Each row was made from one walk, in order. Every step used is in the known rows, and no mark comes twice. Write each row's walk.
Known rows
lofo gobebi lasi zifub tuledo: [-1.401,2.432,1.076,0.433,-1.955,-7.628,4.022,1.765,-1.034,-2.161,-0.161,0.334,1.216,3.358,-1.481,-1.545,0.341,-1.354,-1.653,0.798,0.165,2.378]
dogek zifub lasi: [-0.789,-0.020,-1.169,1.074,0.043,-2.404,2.750,-0.384,-0.652,-1.570,-3.671,0.561,2.981,-2.111,-2.686,0.021,-0.229,-2.212,-0.544,0.305,1.562,0.680]
dogek zifub: [-1.146,-0.504,0.304,0.509,0.541,0.102,1.016,-0.499,-0.569,-0.609,-3.499,-0.257,2.218,-1.648,-0.783,0.954,-0.948,-2.113,-4.008,0.250,-0.639,1.637]
dogek zifub nena: [-0.822,0.837,0.328,-0.284,-0.575,-1.381,-2.495,0.185,-0.443,0.146,-3.038,-0.197,5.941,-3.546,0.681,0.488,-0.904,-2.455,-5.131,0.627,0.026,0.513]
nena zifub lofo gobebi tuledo: [-0.013,1.723,0.284,0.906,-1.408,-1.365,0.873,3.648,2.068,-2.533,0.381,0.724,3.743,5.390,-2.537,-0.865,-1.528,-1.831,-3.324,0.398,-0.374,1.034]
tuledo zifub fududi gobebi lofo: [1.541,1.104,0.285,-0.854,-1.506,4.349,3.291,1.510,2.176,1.314,-3.318,0.342,1.180,2.749,-1.348,-1.374,-0.583,0.177,1.037,-0.229,-0.200,0.068]
tuledo zifub dogek: [-0.595,-0.624,1.348,-1.964,-1.062,0.702,-1.623,-0.924,-0.325,2.878,-3.664,1.364,0.750,-0.700,0.236,-0.372,0.246,0.724,0.429,-0.054,0.276,-0.387]
zifub lasi: [0.243,0.473,-1.421,0.625,-0.430,-2.415,1.778,0.055,-0.046,-1.057,-0.463,0.847,0.930,-0.665,-1.919,-0.780,0.601,-0.286,3.031,0.075,2.078,-0.782]
lofo gobebi tuledo zifub: [-0.164,1.982,1.897,0.961,-2.047,1.591,3.223,1.990,-0.694,-0.333,-1.361,0.993,-1.463,2.944,-1.535,-0.572,-0.455,-0.002,1.273,0.385,-0.946,3.036]
gobebi lofo zifub: [1.084,-0.581,-0.134,0.974,-1.385,-1.017,2.877,0.799,1.151,0.753,-5.529,0.326,0.583,2.245,-1.178,0.338,-0.707,-2.616,-0.079,1.162,-1.199,1.615]
fududi gobebi: [0.610,0.617,1.616,0.682,0.912,3.577,2.067,0.486,-0.184,0.443,0.542,-0.708,2.813,0.272,-0.555,-0.136,-0.723,0.870,0.094,-0.352,0.976,-1.388]
lasi zifub tuledo: [-2.337,0.630,2.074,-1.036,-2.487,-6.846,-0.146,0.232,-2.104,-1.061,-1.201,0.079,-0.691,1.862,-0.799,-0.966,0.666,-0.840,-0.158,0.395,0.355,2.516]
tuledo gobebi fududi: [1.199,0.626,0.673,-1.350,-0.492,3.643,3.041,2.460,-0.090,-0.324,-1.144,0.141,2.065,2.363,-1.206,-0.649,-0.147,1.610,3.534,-0.310,-0.547,0.503]
lofo zifub tuledo: [-0.825,1.508,1.756,-0.508,-1.565,-6.400,0.582,1.011,-1.869,0.149,-3.151,-0.702,1.788,1.664,-1.858,-1.061,0.675,-1.365,2.760,1.218,0.493,1.853]
dogek zifub tuledo: [-1.762,0.990,1.056,-0.684,-0.476,-4.437,-0.010,0.362,-1.421,-0.813,-2.935,-0.405,4.435,-0.330,-1.376,-0.463,0.055,-2.052,-3.055,0.367,0.354,2.596]
zifub tuledo gobebi lofo: [1.352,0.910,0.719,-1.080,-1.921,1.722,3.250,2.506,1.400,0.341,-2.846,0.494,5.478,3.122,-1.199,-1.152,0.443,-0.581,-4.738,-0.042,0.821,1.201]
fududi gobebi lofo: [1.770,-0.161,0.041,0.898,-0.062,4.465,3.244,1.055,2.339,0.720,-1.281,0.214,3.988,2.168,-0.305,-0.123,-1.184,-0.566,-2.511,-0.344,0.104,-0.387]
lasi zifub fududi gobebi lofo: [0.552,0.527,0.341,-0.464,-1.484,0.895,2.684,1.567,1.749,-0.424,-2.415,0.022,1.380,3.851,-1.001,-1.277,-0.972,-0.610,-0.778,-0.068,-0.290,0.177]
gobebi tuledo zifub: [-0.780,0.494,1.458,0.249,-2.456,1.327,1.897,0.654,0.071,0.541,-1.870,1.795,-4.262,2.227,-1.402,-0.335,0.020,0.773,2.242,-0.262,-0.835,3.529]
gobebi lasi zifub: [-1.361,-0.436,0.062,1.049,-1.522,-3.786,4.145,-0.297,0.540,-1.191,-0.835,1.454,-4.033,1.746,-0.813,-0.008,-0.104,-0.666,-1.435,0.050,-0.751,1.928]
nena zifub: [-1.375,-0.871,0.228,0.023,-0.669,-0.264,0.022,-0.488,1.613,-0.883,-1.890,1.113,0.715,-0.614,-0.795,0.962,-0.657,-0.474,-1.547,0.385,-0.898,0.134]
tuledo zifub: [-0.452,-0.165,1.343,-0.338,-1.678,2.101,1.743,-0.750,-0.823,1.491,-3.111,0.741,-3.605,-0.673,-0.571,0.235,0.273,0.449,1.891,0.028,-0.483,1.425]

Which walk is each row?
[-0.407,1.173,1.449,-2.256,-1.807,-0.240,2.358,2.753,0.266,-1.148,-2.228,0.718,4.688,2.658,-2.266,-1.021,0.079,1.182,2.734,0.104,-0.439,1.509] => nena zifub tuledo gobebi fududi
[-1.039,1.950,1.969,-0.150,-1.545,-1.274,1.543,2.537,0.255,-1.682,0.681,0.341,-0.764,5.230,-2.102,-1.988,-0.709,1.145,2.243,-0.402,0.019,1.671] => lasi zifub fududi gobebi tuledo
[0.719,2.248,0.126,-0.116,-0.451,1.737,5.536,1.334,1.787,0.765,-0.775,0.694,-1.016,1.834,-2.365,-1.840,0.117,1.672,3.163,-0.421,0.348,-0.403] => tuledo zifub fududi gobebi lasi
[-0.811,1.350,2.598,-1.195,-0.817,0.749,2.946,1.606,-1.601,-0.377,-4.183,-0.676,6.160,0.117,-2.165,-0.588,0.346,-0.833,-5.572,0.163,1.217,1.710] => dogek zifub tuledo gobebi
[0.054,0.485,0.740,-0.469,-2.839,0.609,0.623,1.771,0.977,0.565,-1.828,1.231,-2.499,4.229,-2.381,-1.102,-0.258,-0.707,0.191,-0.554,0.250,2.176] => gobebi tuledo zifub lofo
[-0.862,-0.034,1.334,1.572,-0.822,-0.867,5.780,0.128,0.458,-0.861,-0.473,0.907,-1.685,1.955,-1.247,-0.116,-0.688,0.047,-1.466,-0.250,-0.017,0.801] => fududi gobebi lasi zifub
[-0.557,1.645,0.352,-1.335,-1.902,-2.014,4.438,1.916,0.805,-1.369,-1.710,0.586,-2.169,3.180,-2.192,-1.908,0.594,0.777,-0.407,-0.018,-0.021,0.526] => tuledo gobebi lasi zifub fududi
[0.297,1.987,1.885,-1.291,-0.744,3.403,2.178,0.939,-0.404,1.107,-1.816,-0.643,-0.295,0.828,-1.740,-1.549,-0.077,1.676,4.220,-0.232,0.626,-0.906] => tuledo zifub fududi gobebi
[1.956,-0.330,0.135,-0.187,-1.154,5.459,4.002,1.861,2.138,0.555,-3.090,0.615,3.449,2.195,-0.622,-0.121,-0.278,-0.461,-5.143,-0.204,0.035,0.329] => tuledo gobebi lofo
[1.337,-0.749,1.231,-1.128,-1.045,1.429,1.585,1.453,1.162,2.424,-6.934,0.804,6.030,2.263,-0.972,-0.470,-0.444,-1.230,-3.229,0.821,0.237,-0.704] => tuledo gobebi lofo zifub dogek
[-1.557,1.460,1.921,0.250,-1.708,-5.214,4.266,0.940,-0.481,-1.021,-0.060,0.574,0.712,2.943,-1.837,-1.421,0.297,-0.062,-0.620,-0.049,0.920,1.813] => fududi gobebi lasi zifub tuledo
[1.111,2.400,-0.891,0.089,0.800,0.329,4.320,1.848,2.410,-0.394,1.450,0.128,1.638,2.295,-1.896,-2.028,-0.073,1.440,1.771,-0.463,0.766,-1.434] => zifub fududi gobebi lasi
[-0.245,-0.541,1.106,-1.015,-0.093,-2.975,-1.644,-0.027,-0.561,1.940,-4.444,0.274,3.214,0.444,-0.435,-0.370,-0.234,-0.849,0.877,0.986,0.247,-0.965] => lofo zifub dogek
[1.242,-0.684,1.156,-0.294,-0.169,0.536,0.998,0.871,1.304,2.517,-5.402,0.437,6.473,2.212,-0.681,-0.471,-1.190,-1.394,-1.225,0.710,0.369,-1.238] => fududi gobebi lofo zifub dogek
[-1.991,0.673,0.993,-1.081,-1.562,-4.674,-0.902,0.357,0.476,-1.081,-1.302,0.733,3.060,0.526,-1.404,-0.436,0.324,-0.489,-0.744,0.477,0.143,1.261] => nena zifub tuledo
[-0.374,2.247,0.479,0.813,-2.018,-4.498,1.406,1.644,-0.131,-1.233,-0.303,0.508,2.541,0.178,0.595,-0.599,-0.580,-1.819,-3.823,1.004,-0.174,0.305] => lofo gobebi lasi zifub nena
[-1.513,0.851,0.393,-1.780,-1.781,-4.395,-0.606,0.608,-0.649,-1.373,-1.319,-0.259,-3.337,2.040,-0.872,-1.440,0.276,-0.079,2.163,0.312,-0.501,0.707] => lasi zifub fududi
[-0.699,1.061,0.451,1.778,-1.063,-3.531,5.478,1.039,-0.186,-2.112,-0.285,0.619,-1.351,2.470,-0.931,-0.245,-0.597,-1.389,-2.397,0.716,-0.906,1.365] => lofo gobebi lasi zifub
